Each row comes from the steps of one path. Every step used is in the known rows, and no mark comes twice. Write the path behind each row, first mark first.
Known rows
vanof > gidozeg > lofak: 8.4, 24.0, 19.3, -10.1, 10.1, -15.5, -10.5, 1.4, 16.3, -31.6, -14.1, 15.0, 4.8, -39.7, 27.3, -0.5, -6.8, 18.2, -20.0
tobi > vanof > mopi: 5.0, 25.0, -1.9, -21.4, -14.9, -31.5, -15.7, 2.5, -15.5, -2.6, -26.4, 7.5, 6.8, -11.6, 16.3, 1.8, 2.2, 18.2, 37.3
gidozeg > vanof: 3.8, 36.5, 6.7, -12.5, -6.2, -29.7, -18.3, -7.5, 7.3, -6.4, -2.2, 5.3, 6.1, -13.3, 10.5, 10.2, 16.4, 9.0, 8.2
gidozeg > lofak > mopi > vanof > tobi: -3.8, 34.3, 12.0, -35.3, 12.9, -39.2, -22.4, -4.3, -21.9, -33.2, -5.7, -0.9, 38.1, -7.4, 36.9, -2.7, -29.8, 7.3, 0.5
ferisu > tobi > vanof: 9.1, 2.4, 4.2, -14.7, -7.9, -44.8, 14.5, 7.5, -17.8, -11.7, -17.9, 11.2, -4.0, -11.3, -15.1, 3.9, 23.8, 11.4, 8.3
ferisu > tobi > vanof > gidozeg > lofak: 7.5, 8.6, 11.9, -13.2, 14.6, -51.3, 5.8, 11.6, -7.6, -28.8, -22.0, 12.6, -18.9, -38.7, 17.9, 8.4, -2.5, 18.6, -22.3
vanof > tobi > lofak > gidozeg: 10.3, 21.4, 30.4, -24.6, 26.2, -29.6, -32.0, -2.0, 7.1, -16.5, -12.2, 11.7, 15.0, -29.8, 9.2, -18.1, -2.8, 14.6, -8.0
lofak > gidozeg > ferisu > tobi > vanof: 16.2, -33.1, 13.4, -10.8, 1.2, -82.5, 18.3, -0.5, 5.7, -7.4, -19.5, 5.6, -7.7, -36.7, 18.5, 40.9, 23.5, 2.5, -2.2
vanof > tobi > lofak: 4.6, 34.5, 34.6, -16.0, 14.9, -16.4, -21.1, 3.5, -9.8, -15.0, -13.6, 14.9, 15.7, -17.3, 9.4, -27.6, -2.1, 15.6, 2.8
ferisu > tobi > lofak: 10.7, 16.9, 22.3, -15.4, 4.6, -36.8, -3.7, 11.1, -9.6, -11.7, -6.0, 14.8, 16.8, -15.4, -16.9, -16.3, 23.7, 7.9, 14.8
tobi > vanof: 4.8, 11.0, 2.2, -4.4, -7.4, -27.5, 2.4, -3.3, -11.7, -6.5, -17.0, 8.1, 0.6, -11.6, -4.3, 14.5, 8.2, 15.6, 1.7
lofak > mopi > vanof > gidozeg: 5.7, 30.5, 6.2, -37.3, -4.1, -27.7, -8.8, -11.4, 3.1, -38.4, -4.3, 7.9, 26.0, -6.5, 15.1, -7.4, -23.2, 10.5, 2.5
gidozeg > ferisu > tobi > lofak > mopi > vanof: 7.1, 1.7, 24.0, -26.2, 2.5, -83.8, 6.5, -1.2, -18.2, -15.1, 2.6, -0.6, 35.8, -10.1, 27.9, 18.5, -5.1, -7.3, 28.9
gidozeg > vanof > tobi: 2.2, 49.0, 20.0, -21.8, 4.8, -24.3, -22.2, -3.8, 0.8, -14.3, -9.4, 8.8, -2.5, -14.3, 23.4, -14.3, 5.5, 12.5, 1.0
mopi > vanof > gidozeg > ferisu: 11.8, -5.1, 33.4, -18.3, 1.1, -31.0, 18.3, -11.8, 19.8, -21.4, -7.4, 10.6, 6.6, -22.6, 53.6, 5.4, -8.3, 3.5, -15.1
tobi > lofak > mopi > vanof > gidozeg > ferisu: 5.4, 18.6, 31.3, -21.7, 11.8, -64.4, -7.1, -11.3, 2.4, -26.5, -2.8, 3.7, 24.6, -24.1, 52.4, 16.1, -37.6, 3.1, 6.1
vanof > gidozeg > ferisu > tobi > lofak: 17.4, 1.3, 45.1, -11.9, 11.6, -56.9, 12.0, 8.2, 12.9, -22.3, -13.6, 19.2, -3.2, -43.2, 31.6, -1.7, 8.3, 5.5, -2.0
mopi > vanof: 6.5, 12.2, 11.9, -21.1, -6.4, -11.0, 2.2, -9.0, -0.8, -12.0, 0.3, 6.0, 27.6, 3.7, 6.3, -9.1, 7.4, 5.6, 4.2

Which path is each row?
-2.2, 22.5, -2.4, -24.3, 1.6, -43.0, -17.4, -8.1, -16.3, -25.1, 2.5, -4.1, 45.6, -6.9, 22.2, 19.6, -18.9, 5.0, 9.4	gidozeg > lofak > mopi > vanof
12.5, -1.7, 44.3, -13.1, 24.5, -55.2, -16.1, -5.3, 15.1, -11.2, -13.4, 9.2, 12.9, -43.5, 43.7, 7.4, -2.1, 6.5, -8.1	vanof > tobi > lofak > gidozeg > ferisu
4.1, 52.3, -0.2, -29.3, -13.8, -32.0, -36.7, -1.0, 3.0, -3.2, -11.8, 5.1, 11.1, -12.6, 28.3, -4.6, 12.0, 11.7, 40.1	gidozeg > vanof > mopi
9.8, -6.2, 23.5, -0.1, 0.2, -48.4, 18.5, -6.6, 10.9, -16.7, -24.3, 12.2, -18.2, -37.8, 46.6, 27.7, -7.9, 13.8, -15.6	tobi > vanof > gidozeg > ferisu
15.8, -21.2, 20.4, -7.6, -3.4, -47.0, 1.9, -11.1, 30.5, -9.7, -11.3, 8.7, 18.8, -37.8, 30.8, 31.5, 21.9, 3.2, -1.9	lofak > gidozeg > ferisu
0.8, 49.7, 20.9, -25.2, 10.4, -36.7, -31.3, 0.3, -18.9, -25.1, -12.8, 9.8, 31.9, -14.5, 6.6, -14.0, -17.8, 13.6, 19.3	vanof > tobi > lofak > mopi
11.8, 28.1, 12.8, -23.7, 20.7, -70.6, -31.9, 1.6, 7.5, -6.7, 1.4, 2.7, 1.8, -29.6, -1.5, 6.4, 18.9, 6.2, 6.2	ferisu > tobi > lofak > gidozeg > vanof
7.9, 35.3, 15.3, -29.5, 16.0, -40.3, -35.3, -9.0, 16.3, -15.9, -11.0, 5.8, -2.2, -27.7, 23.9, -4.8, 6.2, 11.2, -11.2	lofak > gidozeg > vanof > tobi
16.5, -20.1, 8.5, -29.1, -5.5, -82.8, 1.1, 5.4, 2.8, -5.4, -27.0, 6.2, -3.0, -37.4, 38.3, 25.5, 17.5, 4.9, 30.0	lofak > gidozeg > ferisu > tobi > vanof > mopi
7.6, 7.6, 21.0, -26.2, -3.9, -53.7, 7.6, -13.8, 12.5, -33.3, -6.8, 5.2, 22.5, -20.3, 53.6, 19.8, -23.7, 2.0, 3.0	lofak > mopi > vanof > gidozeg > ferisu
15.1, -15.5, 29.0, -9.7, -14.3, -46.8, 27.3, 4.7, 8.3, -13.7, -11.6, 14.9, 12.4, -25.4, 19.2, 14.0, 37.4, -0.2, 13.7	gidozeg > ferisu > tobi
10.0, 39.3, -2.4, -36.9, -3.0, -46.6, -48.3, -6.6, 19.6, -4.7, -10.5, 2.1, 9.0, -26.5, 27.1, 6.0, 9.1, 11.3, 31.7	lofak > gidozeg > vanof > mopi
-0.1, 35.3, 9.2, -26.4, 5.2, -44.3, -22.3, -9.3, -21.3, -17.0, 5.1, -1.4, 45.3, 2.9, 2.7, 3.4, -20.7, 4.9, 24.3	tobi > lofak > mopi > vanof
12.4, 11.5, 11.6, -20.8, 2.1, -38.9, 14.3, 8.1, -3.6, -26.4, -23.1, 17.6, -21.0, -25.3, -1.7, -7.9, 7.8, 16.9, -11.1	ferisu > tobi > vanof > gidozeg
7.3, 35.6, 11.2, -13.3, 20.8, -55.3, -45.2, -9.9, 13.6, -1.2, 1.6, -0.2, 6.5, -29.4, 9.6, 15.8, 4.5, 9.7, 1.0	tobi > lofak > gidozeg > vanof
12.4, -8.5, 36.0, -5.8, 2.6, -59.1, 11.6, 7.4, -1.3, -5.8, -7.3, 11.7, 14.1, -28.5, 19.6, 11.0, 23.1, 0.3, 16.6	gidozeg > ferisu > tobi > lofak
5.2, 21.0, 24.0, -32.6, 3.8, -6.9, -3.1, -5.0, -7.4, -19.9, -7.8, 9.9, 19.6, 3.1, 19.9, -30.2, -2.8, 8.9, -6.2	mopi > vanof > tobi
8.3, 19.2, 29.4, -34.8, 32.4, -34.7, -30.2, -7.9, -1.4, -16.2, -3.2, 4.5, 21.0, -14.4, 18.0, -26.2, -15.2, 9.2, -12.4	mopi > vanof > tobi > lofak > gidozeg
12.9, -0.6, 22.5, -37.4, -4.2, -67.3, 19.7, -2.7, 5.5, -38.7, -7.1, 9.2, 16.3, -19.9, 40.4, 9.8, -7.5, -2.3, 6.4	lofak > mopi > vanof > gidozeg > ferisu > tobi
2.5, 24.2, 1.4, -30.4, -12.6, -33.2, -9.0, -11.4, -12.9, -22.5, 0.4, 1.1, 42.5, 7.2, 4.3, 4.9, -8.7, 4.5, 18.9	lofak > mopi > vanof
16.4, -12.9, 35.1, -27.1, 0.5, -46.7, 30.9, -0.3, 15.2, -27.8, -8.9, 13.7, -0.4, -23.1, 43.2, -2.7, 7.6, -0.2, -10.3	mopi > vanof > gidozeg > ferisu > tobi
3.2, 17.7, 10.6, -4.0, 14.9, -35.8, -7.9, 0.9, -2.3, -25.3, -22.4, 9.3, -13.1, -38.6, 27.5, 16.1, -19.3, 21.8, -25.4	tobi > vanof > gidozeg > lofak
-0.3, 30.6, -1.6, -12.7, 9.0, -56.5, -16.4, -1.9, -11.5, -34.6, -22.5, 4.1, 2.3, -35.3, 26.5, 31.0, -34.4, 20.8, -9.1	tobi > vanof > gidozeg > lofak > mopi
-3.3, 71.0, 18.2, -26.9, 16.8, -57.8, -47.8, -4.3, -17.2, -18.3, -5.8, 1.2, 15.6, -15.6, 22.8, -0.6, -24.1, 10.9, 18.9	gidozeg > vanof > tobi > lofak > mopi
9.2, 26.4, 1.5, -19.2, 4.0, -43.5, -31.1, -12.5, 22.1, -7.4, -1.5, 2.0, 4.0, -26.6, 10.1, 19.2, 18.0, 8.1, -3.2	lofak > gidozeg > vanof
